In the rows, 128 means zero.
Known rows, with every step that occurs:
zepip, fikoz, dobu: [126 148 123 111 148 135 114 135 138  97 157 139 136 186 162 113 147]
bomeb, dutukes, fikoz: [144 120  97  92 148 128 129 131 115 149 101 141 176 200 103 136 124]
dobu, dige, zepip, fikoz: [103 145 142  93 136 172 125 140 142  99 135 136 126  88 115 103 149]
luru, bomeb, dutukes, fikoz: [162  99  94 100 145 110 123 146 135 167 117 152 167 147 101 111  95]
fikoz, zepip: [107 106 144 115 113 159 141 124 173 131 136 165 123 175 164 121 144]
zepip, dige, dobu, fikoz, luru, bomeb: [140 145 157 153  73  90 123 107 107 113 147  90  82  24 138 100 105]
dobu, fikoz: [132 134 133 101 103 111 119 136 161  98  79 150 125 173 208  86 154]
dige, dobu, fikoz, luru, bomeb, dutukes: [149 118 120 139  91  73 146 120 113 105 103 119 135  55 138 142  64]
dige, zepip: [142 114 136  86 128 158 164 159 168 112 116 188 118 151 138  76 149]
zepip, dige, dobu, fikoz: [118 173 158 142 109 130  95 120 118  93  98 107  90 103 139 121 177]
fikoz, luru, bomeb, dutukes: [183  95  81 113  83  91 169 133 143 154 140 126 140 112 124  80  23]
luru, bomeb, dutukes, fikoz, zepip, dige: [135 118 129 145 140 114  95 125 138 189 158 108 130 106  70 158  90]
fikoz, dutukes, bomeb: [131 137  74 181 139 122 151 127 148 158 172 155 110 230 174 104 137]
luru, bomeb, dutukes, fikoz, dobu: [162  99 105 131 163  97 121 148 127 159 126 130 161 148 108 149  98]
zepip, dige, dobu, fikoz, luru: [122 167 161 145  75 109 129  91  86  95 131  80  91  76 140 125 135]
zepip, dige, dobu, fikoz, dutukes: [110 171 139 196 130 113 122 109  82 100 119  93  70 134 161 150 171]
dutukes, fikoz: [128 115 130  84 138 149 132 121 120 141 125 159 155 196 138 100 172]
luru, bomeb: [162  99 109 100 106 132 136 155 181 144 131 171 118 135 157  41 115]
zepip, fikoz: [129 148 111  81 131 147 115 131 145 104 147 158 144 184 156  74 144]

Rows:
[128 146 133  75 149 154 135 151 155  91 145 185 134 144 134  84 151]	dige, zepip, fikoz
[ 93 144 170 156 119 178 116 108 130 126 158 124  89 105  93 155 166]	fikoz, zepip, dige, dobu
[128 158 139 134 115 170 117 123 117 122 138 118  94 117  92 101 167]	zepip, dige, dobu
[ 73 129 185 141 120 142 118 109 142  82  98 157 119 117 177 185 186]	dige, dobu, fikoz, zepip
[118 114 139 135 171 140 136 142 104 137 101  97 154 106  72 201 132]	bomeb, dutukes, fikoz, dobu, dige, zepip
[ 96 145 123 147 155 154 151 129 104 107 154 123 106 118 137 133 146]	dobu, dige, zepip, fikoz, dutukes
[177 104  77 110 116 113 135 162 175 153 106 154 139 140 123  76  65]	luru, bomeb, dutukes
[135  99 114 149 149 115 110 136 115 169 116  83 153  92  90 168  96]	luru, bomeb, dutukes, fikoz, dobu, dige
[150  86 129  94 102 109 159 108 109 160 173 142 146 115 136  80 100]	dutukes, fikoz, luru, bomeb
[110 141 154 118 116 133 119 125 128  78  78 153 122 130 173 130 183]	dige, dobu, fikoz
[118 139 133 138 145 133 101 110 116 170 144  97 140 158  73 183 117]	bomeb, dutukes, fikoz, zepip, dige
[ 77 142 186 146 147 176 102  91  90 141 167 121 116 113  71 192 194]	dutukes, fikoz, zepip, dige, dobu
[143 119 108 123 166 117 127 132 107 141 112 121 168 200 111 174 126]	bomeb, dutukes, fikoz, dobu
[136  94 136 142 167 121 131 156 124 155 115 108 144  53  67 178 103]	luru, bomeb, dutukes, fikoz, dobu, dige, zepip
[ 98 160 114 208 147 102 126 113 118 107 133 146 105 173 187 170 176]	dige, dobu, fikoz, dutukes, bomeb
[118 119 118 140 151 134 118 121  96 150 102  72 163 146  92 192 125]	bomeb, dutukes, fikoz, dobu, dige
[102 148 131 129 134 153 103 123 124 107 145  91 130 130 144 130 146]	zepip, fikoz, dobu, dige
[126  86 125 121 147 117 123 130 149 173 137 153 163 134 103 166  94]	luru, bomeb, dutukes, fikoz, zepip
[157 151 123 162  83  70 119 114 100 121 123  73 103  30 104 134  57]	zepip, dige, dobu, fikoz, luru, bomeb, dutukes
[124 134 115 155 125  93 147 126 124 105  97 136 104 206 230 116 150]	dobu, fikoz, dutukes
[142 123 109 113 109 112 151 135 124 128 162 101 140  13  81 118  29]	dobu, dige, zepip, fikoz, luru, bomeb, dutukes
[118 114 144 104 113 175 152 148 156 121 105 138 112  92 121  94 146]	dobu, dige, zepip
